What can hang from each mark
lakuf: bute rusito
viba: pobet
sano: geze pobet
bute: nimi
pobet: gukefo sano viba
gukefo: mabu pobet
saded: lakuf
geze: mesum nimi
tufo: bekan
nimi: bekan
mose: sano
fidut: gukefo
bekan: nimi tufo
mesum: fova

Known rows, with every way that one mark hangs from another
sano[geze[mesum nimi] pobet[gukefo viba]]: [-42 -28  -8 -40  -5   2  35   9 -23   1 -29  -4 -14  41  14  19  18  21
 -24  38   2   8  28  48  -2  -3 -45  -9 -10  29 -30 -11 -20  14  47  -2
  35 -12  -7  34 -32   4  -4 -26   3   7  -9  -8  34  12   3 -23]
geze[mesum[fova] nimi]: [-25 -23 -13 -44  -3  -8  34   3 -25  -1 -32 -27  -6  25   7  -3  29  50
 -14  28  -9   3  33  47   3 -10 -34  -8   8  31   0  -7 -15  31  24 -15
  10 -19 -16   4 -16  -2  19 -27   0 -15   6   6  11  12   2 -41]
fidut[gukefo[mabu pobet[viba]]]: [-71 -16   6 -12  -8  11  44 -33 -56 -11 -40  -5  -1   7   9  18  10  14
  19  15 -14  19  14  27   0  17 -55  -2   6 -11  18   5 -26  23  22  -7
  37 -12  -1  25 -52  12 -16 -17  -3  17  -5  16  34  11  -3 -36]
bute[nimi[bekan[tufo]]]: [-50   6 -19 -31  16  -5  10  -3 -42  15 -23 -12  17  22  32  22  23  17
 -13  48 -17   0   5  26  18   6 -40  -3  -5 -25  14   5   0  38  14   4
  18 -14  -5  21 -39   6   6 -17   5 -20 -28   6  14  10  45 -31]
bute[nimi[bekan]]: [-45  -1  -2 -30  28  -7   2 -13 -47   1 -28 -16  21  21  25  15  20  24
 -15  37 -14 -13  12  28  18  -4 -39 -10   0 -17  15   6  -5  25  -3  12
   8 -11 -14   7 -32   1  -4  -8  19 -20 -16   2   7   9  28 -30]
gukefo[mabu pobet[sano[geze[mesum]] viba]]: [-67 -55  14 -10 -37   7  81 -20 -38 -14 -36   0 -31   2  -7  12   8  23
  10  19  -7  44  -4  31 -10   0 -70  -9  -4   1   5  -6 -20   6  53 -16
  50  -4 -22  36 -49   5  -5 -20 -12  19  28  21  46  25 -12 -28]
saded[lakuf[bute]]: [-45  -4 -22 -21  10  19  31 -18 -34  -6 -34 -23  -1   9  10   2  15   6
   2   1  -7   4  -4  18  21  16 -49 -11  13 -20  39 -11 -18   4   4  11
  -9  -9  -1   8 -13 -31  -2   0 -17  -8 -13  -6  10  35  -1 -12]
lakuf[bute[nimi[bekan[tufo]]] rusito]: [-47  19 -38 -44   6  15   5   8 -52  17 -21   9  16  31  25  21  23  10
  -7  40   1  -5   7  38  36   5 -42  -9 -10  -8  41   8  -8  28   0 -13
  20 -10 -10  18 -25  -6 -13 -24  -8   2 -41  14  29  26  44 -29]
saded[lakuf[bute rusito]]: [-53  -8 -23 -32  -4  31  38 -12 -47 -13 -26  -4   1  23   2   4  16   6
  13   0  -8   4  -4  18  26  11 -45  -6   4  -8  50  -8 -26   9 -11  -4
  -6  -8  -8   5  -5 -25 -17  -4 -22  -2 -20   4  16  32  -4 -10]
nimi[bekan[tufo]]: [-51   2 -26 -29   3  -6  23   2 -35   8 -17 -11   6   9  12   9  30   7
  10  41 -24   2  -8  19   7  10 -43  -4   4 -23  21  12   3  34  15 -10
  17 -11 -13  22 -42  -1   8  -9  -5 -22 -17  10  17  16  31 -36]
tufo[bekan[nimi]]: [-49 -20  -4 -22  15  10  19 -23 -45   1 -16 -18  12  23  40   8  13   0
   3  21 -16  -5  24  25  11  12 -40   7  -9 -18  19  -8   4  22 -10   4
   5  -5 -17  11 -24   1   9  -7  13 -22 -23  24 -12  20  22 -28]
sano[pobet]: [-44   6   0 -20   4   3  15 -16 -43  -8 -27 -19  -4  25   8 -10  21   7
   1  36 -15  -8   5  25   1  -2 -31   6   5  -6  16   0  -6  16  -3   0
   7 -18  -7   7 -26  -6  -5  -4   2  -4 -13   8   9  -8   4 -33]
pobet[gukefo[mabu] sano[geze[nimi[bekan]]] viba]: [-67 -42  17 -13  -6   3  61  -7 -28 -22 -31  -2   2  22   9  48  18  15
  -1   4  -4  29   9  37  11  25 -75 -24 -10  -6 -17   2 -24  15  45  -7
  55  -2  -7  37 -62  11 -16 -21  23   8  12   6  55  45  21 -28]
viba[pobet[gukefo[mabu] sano[geze]]]: [-70 -28  17 -15 -13  16  36 -18 -50 -31 -14  -4 -15  14  -6  30  29   6
   7   3 -21  18  -3  24  17  15 -68 -18 -14 -11   2 -11 -24   4  20  -1
  47 -15   3  35 -50  -5 -27  -8  -5  18   4   7  57  24   1 -34]
pobet[gukefo sano[geze] viba]: [-61 -23   7 -13 -19  21  39 -20 -16 -24 -31 -10 -15  41  -8  41  21   4
  22   0 -13  24  -7  28  16  13 -55  -7  -1  -3  -7  -1 -36   7  39  -7
  37  -1   0  22 -42  -1 -11 -23  13  19  -6  10  40  37  18 -21]
gukefo[mabu pobet[sano[geze[mesum nimi]] viba]]: [-66 -67  19 -13 -32   3  89 -11 -32  -9 -37  -3 -17   1   8  17  10  29
  -7  16   5  40  10  41  -7   3 -69 -11  -6  16  -3 -14 -12  11  60 -19
  49   0 -21  39 -43  14  -2 -26  -5  13  32  17  42  23  -9 -26]
pobet[sano]: [-51 -20   6  -6  -3  11  35 -24 -28 -24 -28 -20  -5  18  -5  16  21  10
  24   4 -18  12  -7  21  12   6 -43   3   6  -8  23  -5 -21  17   8 -12
  21  -3 -10   1 -23  -6   6  -6   0  -5   4  17  17  15   9 -33]
mose[sano[geze pobet]]: [-46 -12   9 -11  -7   3  23 -18 -49   7  -7  -8 -14  15   1   1  21  21
  -1  35 -10   2  -8  28   4  -8 -43 -17   1  -6  17  -1 -16  14  19   5
  17 -17  -1  26 -27 -21 -25   4  24  13  -1  13  26   6   5 -28]
mose[sano[geze[mesum[fova]] pobet]]: [-32 -16  -4 -31 -20 -18  33  -5 -42  13 -11 -11 -36  27 -13 -10  21  48
 -13  45 -14   8   3  47  -4 -23 -40 -29   4  20   9   4 -26  21  34  -5
  21 -29 -12  19 -27 -22 -15 -15  10  20  11  12  28   5  -6 -45]
bekan[nimi]: [-35 -12  -4 -26  18  11  11 -24 -36  -4 -25 -24  10  25  28   9  36  13
   6  30  -7   1  18  27   8   8 -33   7  -2  -9  21  -3  -5  25   5  -2
   0  -8  -6   3 -15  -4   6  -2   1 -16 -24  17   3  10  21 -26]
nimi[bekan]: [-44  -8 -12 -28  17  -6  18  -7 -45  -7 -24 -11  10  11   6   5  25  14
   6  32 -18  -5  -2  18   5   6 -43 -10   7 -18  18  10  -1  22  -1  -2
  10 -10 -19   5 -35  -7   4  -2   9 -23  -9   8  11  15  18 -32]
pobet[viba]: [-49  -8  -3 -25  -5  14  23 -24 -25 -13 -36 -16  -5  27   9  22  24   2
  26  11 -12   6  -6  17  15  11 -40   7   9  -6  16  -1 -14  22  20  -9
  13  -5  -7  -6 -31   4   9 -14   8  -4 -14  11   8  14  12 -17]
mose[sano[geze[mesum] pobet[gukefo[mabu]]]]: [-45 -28  -8 -29 -10  -4  51   4 -54 -12 -11   2 -30   6 -14  15  15  37
  -7  25 -14  28  13  42  -8  -6 -58 -35 -10  -2  -8  -3 -24  20  34  -8
  52 -22  -3  47 -47 -23 -28 -21  -3  19  21  -2  54  15 -20 -45]
sano[geze]: [-35 -20 -13 -28  -8   8  14 -18 -36  -3 -18 -18  -2  12   5  -4  27  23
   4  42 -11   1   5  18  12   3 -45  -3   6 -22   6  -7 -13  17  13   4
   5  -6 -12  21 -25 -24  -5   2  14 -15  -6  13  23  28  12 -16]
fidut[gukefo[mabu pobet[sano viba]]]: [-81 -28  20   6 -14  13  60 -38 -47 -23 -42  -6  -7  12   5  30   7   8
  27  -2 -17  34   1  29   5  18 -62  -3   5  -5  18   0 -34  15  26 -17
  50  -7  -2  25 -55  17 -17 -19  -6  23   7  21  45  10  -1 -41]
fidut[gukefo[mabu pobet]]: [-64 -14  -4 -16   1   8  38 -28 -67 -11 -28 -12   5  -4   7   3  10  25
   7  24 -17  15  25  24  -3  11 -51  -4   5 -20  23   2 -20  25   2  -3
  31 -16  -1  33 -47  -7 -19  -8  -8   2  -1  13  37   9  -8 -45]
viba[pobet[sano]]: [-64 -16  22  -8   0  13  17 -24 -39 -18 -16 -14  -9  19  -2  27  27  -5
  19   2 -25  -1 -16  22  20   4 -44   1  -3   5  26  -9  -6   7   2  -6
  20 -10  -7  -1 -22   5  -2  -1  -6   2  -3  16  19   1   9 -36]
mose[sano[geze[mesum] pobet]]: [-34 -25  -7 -23 -11  -9  35  -1 -48   7  -5  -4 -28   9  -4   0  19  31
  -8  40  -8   7   0  38  -7 -20 -43 -20  -2   7   7  -5 -12  16  26  -5
  24 -14 -11  28 -23 -23 -16  -6   3   6  19   6  29   2  -7 -32]

Rows
[-50  -6  -4 -26  -8   7  29 -14 -53 -18 -22 -10 -13  16   2   1  19  15
  -8  37 -12  11  20  23  -5  12 -53 -15  -7 -23  -6  -4 -24  13  14   6
  32 -21   0  44 -54 -19 -24  -9   3  11  -7   4  48  17  -6 -32]  sano[geze pobet[gukefo[mabu]]]
[-54 -57   2 -24 -16  10  70  -3 -19 -28 -34  -6 -17  23   4  44  17  28
   3   4   2  41  19  45   4  12 -71 -20 -13  16 -27 -16 -31  18  56 -21
  58   0  -7  38 -48   8  -2 -37  -1   9  25  -1  55  39  -3 -27]  pobet[gukefo[mabu] sano[geze[mesum nimi]] viba]
[-69 -12   6 -10  -3  22  33 -22 -17 -33 -40 -15  -9  44  -6  51  19  -1
  32 -18 -18  26  -7  27  15  15 -49  -2   4   6   5   2 -30  13  28 -13
  36  -8   3   7 -38  12   3 -31   3  15  -7   4  26  25  15 -31]  pobet[gukefo sano viba]
[-57 -50  -2 -25 -23  11  67  -8 -25 -34 -35  -2 -29  21 -13  39  17  21
  17   4 -13  47   3  33   2  10 -69 -20  -9   0 -15  -6 -36  13  52 -20
  59  -4 -11  34 -57   1  -9 -31  -8  13  21   2  56  40  -6 -28]  pobet[gukefo[mabu] sano[geze[mesum]] viba]
[-45  -8   0 -40 -29  -9  43  -2 -38 -11 -35  -7 -41  41 -10   4  20  29
 -15  37 -13  25  22  45 -12   2 -52 -25  -4  16 -21   7 -40  19  51  -8
  43 -34  -8  31 -61   1 -12 -35  -9  24   1   5  47  17  -9 -44]  sano[geze[mesum[fova]] pobet[gukefo[mabu] viba]]
[-71 -25  19   1 -14  10  69 -31 -53 -25 -36 -14  -9  -8  -5   7  12  15
  17   0 -17  32  -1  20  -4   8 -60  -3   3 -11  30   0 -10  15  13 -14
  35 -10  -9  22 -42   1  -5 -11  -7   7  17  23  31   9 -10 -43]  gukefo[mabu pobet[sano]]
[-70 -42  22 -15  -7  17  41 -13 -40 -23 -14 -10   0  12   8  35  26  15
  -6   0  -9  14  17  34  16  16 -70 -19 -17   5 -10 -20 -17  10  25  -2
  48 -11   2  39 -42   4 -22 -16   9  12   5   6  55  21   3 -32]  viba[pobet[gukefo[mabu] sano[geze[nimi]]]]
[-27 -20 -17 -47   9 -26  30  12 -34   4 -23 -19   0  21   9  -1  29  50
 -26  35 -10  -4  24  47   1 -10 -38 -18   6  26   0  10 -10  33  22 -17
  13 -22 -27   4 -28   2  20 -26   3 -23  11   3   9  14  10 -46]  geze[mesum[fova] nimi[bekan]]
[-66   4   7 -20  -3  11  39 -15 -43 -26 -41 -11 -18  32   3  26  12  -5
  12  10 -17  20  13  28  -1  20 -49  -8  -1  -8  -1   5 -22  19  19  -4
  36 -23   4  16 -56  10 -13 -23  -5  16 -11  -1  30   1  -4 -37]  sano[pobet[gukefo[mabu] viba]]
[-57 -54   7 -28  -7   5  54   3 -41 -22 -13  -2 -14   8   2  31  26  27
 -14  10 -10  20  24  44   9   4 -68 -26 -22  19 -17 -27 -17  10  36 -12
  58  -9  -7  43 -39   0 -15 -23 -12   7  21  -1  58  22  -6 -37]  viba[pobet[gukefo[mabu] sano[geze[mesum nimi]]]]
[-39 -19 -20 -36  -8  -3  42   3 -49 -19 -19  -6 -23  13  -9  -1  16  25
 -16  43 -12  20  27  32 -10  -2 -54 -19 -12  -8 -16  -8 -24  16  26  -1
  42 -22 -10  50 -51 -20 -18 -17 -15  -1   8  -4  49  17 -18 -39]  sano[geze[mesum] pobet[gukefo[mabu]]]
[-52 -18   5 -26  10  -8  37   5 -54  -3 -16  -1  11  13  20   6  17  25
 -35  46  -1   1  32  38  -1   9 -59 -28 -11 -10 -17   4  -9  18  20   9
  37 -19 -11  51 -57  -6 -25  -7  16  -4  -1  -1  48  20   9 -38]  sano[geze[nimi[bekan]] pobet[gukefo[mabu]]]
[-65 -40  21 -17 -48  -4  78 -16 -37 -10 -40  -9 -40  14 -13   1  13  36
   3  19 -13  45  -2  42 -11  -1 -64 -17   2  14   6   9 -31   9  57 -20
  46 -18 -21  24 -52   8  -5 -27  -8  33  29  28  45  26 -12 -37]  gukefo[mabu pobet[sano[geze[mesum[fova]]] viba]]
[-59 -16  14 -25   1  -3  43  -3 -40  -4 -29   2   3  26  20  21  16  11
 -24  36   3   7  24  39   1  16 -60 -23 -12  -2 -23   3 -10  12  35   6
  43 -18  -6  42 -63  13 -25 -19  19  10  -6  -4  45  18  12 -27]  sano[geze[nimi[bekan]] pobet[gukefo[mabu] viba]]
[-53 -41   6 -14  -7  14  58 -15 -34 -30 -23 -15   4  11   4  29  24  26
  -1   2  -2  25  26  34   9  19 -69 -18  -9  -7 -11 -15 -27  18  31  -4
  43  -3   1  44 -44  -8 -13 -19  14   3  15   5  53  41   4 -32]  pobet[gukefo[mabu] sano[geze[nimi]]]
[-77 -26  15   6  -5  10  54 -32 -57 -24 -29 -11   0  -1   5  13   8  19
  13   8 -21  25  13  26   2  11 -60  -5   3 -15  23  -2 -32  18   8 -13
  46 -11  -4  32 -48   0 -16  -9 -10  12  13  19  43  13  -5 -51]  fidut[gukefo[mabu pobet[sano]]]
[-67 -50  28  -2  -7  -5  71 -10 -51  -3 -22  -4  11 -12  13   5  13  28
 -19  28   3  18   9  31  -2   7 -71 -19  -9 -11   8   1   1   9  28   0
  40  -5 -21  46 -49   4 -18  -6  18   1  24  20  45  27   6 -33]  gukefo[mabu pobet[sano[geze[nimi[bekan]]]]]
[-74 -51  35   1 -26  14  79 -30 -35 -11 -39  -8  -5   6  16  21  14  18
   1  12   5  31   4  33   1  15 -69  -3  -4   0   4 -10 -10   6  49  -8
  42   0 -10  35 -44  15 -12 -16  15  22  14  26  41  25   3 -20]  gukefo[mabu pobet[sano[geze[nimi]] viba]]
[-51 -35  10 -33 -11   0  31   6 -26  -7 -12 -15 -20  36  -5  23  33  38
 -26  12 -15   5  19  53  14 -11 -51 -23 -12  45 -22 -10 -27   8  40  -6
  42 -24  -7  27 -26   4  -3 -30  -1  16   6   6  42  19   4 -45]  viba[pobet[gukefo sano[geze[mesum[fova] nimi]]]]
[-69 -36  21  -2 -26   9  68 -28 -53 -17 -27  -7 -11  -5  -3   2  12  23
   6  17  -9  30  -2  18  -4   8 -65  -5  -1 -21  20  -4 -17   8  27  -6
  36  -5 -13  38 -45 -10 -15  -1   0  12  16  27  43  29  -7 -31]  gukefo[mabu pobet[sano[geze]]]
[-73 -33  24   0 -32  17  55 -31 -32  -3 -34  -6 -16  25  -1  15  15   6
  12  13  -9  23 -16  23   4   4 -56   3   3  -3  15   3 -16  -1  40  -4
  30  -1 -12  21 -36   7  -9 -10   9  21   1  27  30  24  12 -21]  gukefo[pobet[sano[geze] viba]]
[-55 -26  27 -11   4  -9  34  -5 -35  25 -16   5   0  22  23  25  18  15
 -15  36   5  -4  -6  47   7  -3 -50 -26  -7  13   3   8  -2  12  39   3
  25 -10  -9  23 -35  10 -23  -6  38  16   1   5  23   8  26 -23]  mose[sano[geze[nimi[bekan]] pobet[viba]]]
[-66 -31  11 -13 -25  20  52 -24 -26 -35 -36  -7 -18  26  -7  41  18   4
  25  -2 -10  38  -2  26  10  22 -71 -15  -5 -14  -5  -4 -36  14  41 -11
  49  -3   3  33 -56   1 -15 -23   9  19   8  11  54  38   3 -27]  pobet[gukefo[mabu] sano[geze] viba]
[-45 -37   2 -31 -23   1  54   0  -4 -10 -33 -16 -21  52  -2  34  22  41
 -10   7  -3  23  19  56  11  -1 -52 -20  -1  42 -25  -4 -41  16  60 -19
  42 -16  -9  21 -31   8   5 -42  12  20   9   7  41  40  12 -36]  pobet[gukefo sano[geze[mesum[fova] nimi]] viba]
[-52 -22  -4 -14  -5  17  29 -14 -26 -25 -23 -14  -5  29  -9  28  22  16
  11   9 -16  16   3  24  15   4 -53  -4  -3 -13  -1  -4 -32  10  20  -5
  32  -5  -3  32 -33 -19  -9 -10   9   5  -3   9  41  36  12 -30]  pobet[gukefo sano[geze]]
[-75 -14  18 -11   1  18  35 -21 -47 -39 -24  -9 -13  13  -9  38  23  -1
  22 -18 -30  20  -3  25  13  17 -61 -14  -9  -3  11  -8 -18  10   8 -10
  49 -17   6  17 -47   8 -15 -17 -11  18   3   8  43   8  -3 -46]  viba[pobet[gukefo[mabu] sano]]
[-76 -38  31   2 -35  13  75 -34 -41 -16 -38  -4 -18   7  -2  17   7   9
  14   9  -7  36 -13  22   1  15 -67  -5   0 -15  15   1 -18   4  39 -10
  44  -1 -11  31 -52   4 -14 -12   4  26  13  27  42  25   0 -23]  gukefo[mabu pobet[sano[geze] viba]]
[-58 -13  -6 -29  -1  21  41 -21 -34 -33 -42 -11 -11  21   0  39  18   3
  27  -4 -18  29  11  25   5  25 -56 -11   0 -15   1   4 -24  23  24 -11
  36 -12   5  12 -53   8  -5 -27   2   6  -7   0  32  24   1 -29]  pobet[gukefo[mabu] viba]
[-63  -9   2 -30   6  19  22 -12 -56 -28 -22 -10  -8   8  -1  24  27   4
  12   2 -27   7  11  21  10  15 -54 -13  -8 -11  10  -5 -12  16   4  -4
  36 -20   5  19 -47   1 -16 -16 -11   1  -9   3  33   6  -5 -39]  viba[pobet[gukefo[mabu]]]
[-63 -58  13 -13 -23   7  68  -7 -23   4 -31  -5 -14  18   9  18  14  29
 -10  16   5  26   6  44  -2  -9 -56  -1  -6  30  -5 -11 -10   6  56 -16
  39   3 -20  33 -26  13   5 -22   2  11  18  17  30  21   8 -23]  gukefo[pobet[sano[geze[mesum nimi]] viba]]
[-41 -16   9 -26 -33 -14  39 -11 -30  16 -22  -5 -42  37 -10   4  22  35
  -6  34  -9  12  -8  51  -1 -18 -41 -25   1  31   4  10 -30  17  50 -11
  26 -29  -8  10 -34  -1 -15 -22  12  37   9  15  24   6  -2 -37]  mose[sano[geze[mesum[fova]] pobet[viba]]]
[-57 -29  11 -34 -24  -1  45  -1 -44 -24 -16  -7 -38  22 -20  15  28  34
  -8  10 -25  25  11  42   5  -2 -63 -31 -13  17  -7  -2 -36   9  35 -16
  53 -31  -9  27 -49  -4 -16 -25 -14  24  17  13  59  24 -11 -50]  viba[pobet[gukefo[mabu] sano[geze[mesum[fova]]]]]
[-71 -21  11 -10  -9  22  56 -27 -28 -42 -44 -12 -14  28  -9  50  16  -2
  36 -21 -20  40  -1  26   9  25 -64 -10  -1  -9   4   0 -31  18  28 -21
  51 -10   3  12 -55  13  -5 -30  -4  15   6   5  39  28   2 -34]  pobet[gukefo[mabu] sano viba]
[-61 -29  23  -8 -12  11  16 -18 -36  -8  -9  -7 -12  20   0  15  30   5
   7  17 -17   3 -16  19  21   2 -51  -2  -9  -1  15 -14 -13   1  14   1
  24  -8  -9  15 -27  -6 -16   4   4   9  -1  21  32  10  15 -25]  viba[pobet[sano[geze]]]
[-36 -21   5 -42 -14 -30  33  10 -26  24 -24  -4 -14  41  17  -5  24  38
 -38  60   2  -4  15  56  -2 -11 -40 -22  -3  36 -17   9 -13  19  47  -1
  22 -26 -26  16 -41  14  -4 -22  15   6   1   7  23  10  16 -32]  sano[geze[mesum[fova] nimi[bekan]] pobet[viba]]
[-64 -47   8 -13 -33   7  64 -14 -25  -4 -34  -2 -27  19  -6  14  13  19
   5  17  -6  33 -11  30  -3  -9 -53  -2  -4  14   4  -2 -20   1  51 -16
  39   0 -22  26 -35   3   2 -19  -8  15  17  22  32  25   1 -26]  gukefo[pobet[sano[geze[mesum]] viba]]
[-43 -46   9 -23   0 -21  45  14 -37  20 -10   7 -15  19  14  18  16  28
 -23  41   2   2  -3  53  -3 -15 -51 -31 -11  28  -7   3  -4  13  50  -4
  37 -11 -17  26 -36  12 -15 -17  21   8  15   2  27   6  13 -26]  mose[sano[geze[mesum nimi[bekan]] pobet[viba]]]
[-59 -22  16 -26 -10  10  46 -14 -36 -10 -34  -6  -5  29  19  21  18  12
 -15  26   4  14  31  40   4  19 -59 -14  -9  -1 -19  -7 -21  16  39   4
  39 -14   6  39 -54   6 -21 -23  16  16  -9   2  45  17   6 -23]  sano[geze[nimi] pobet[gukefo[mabu] viba]]
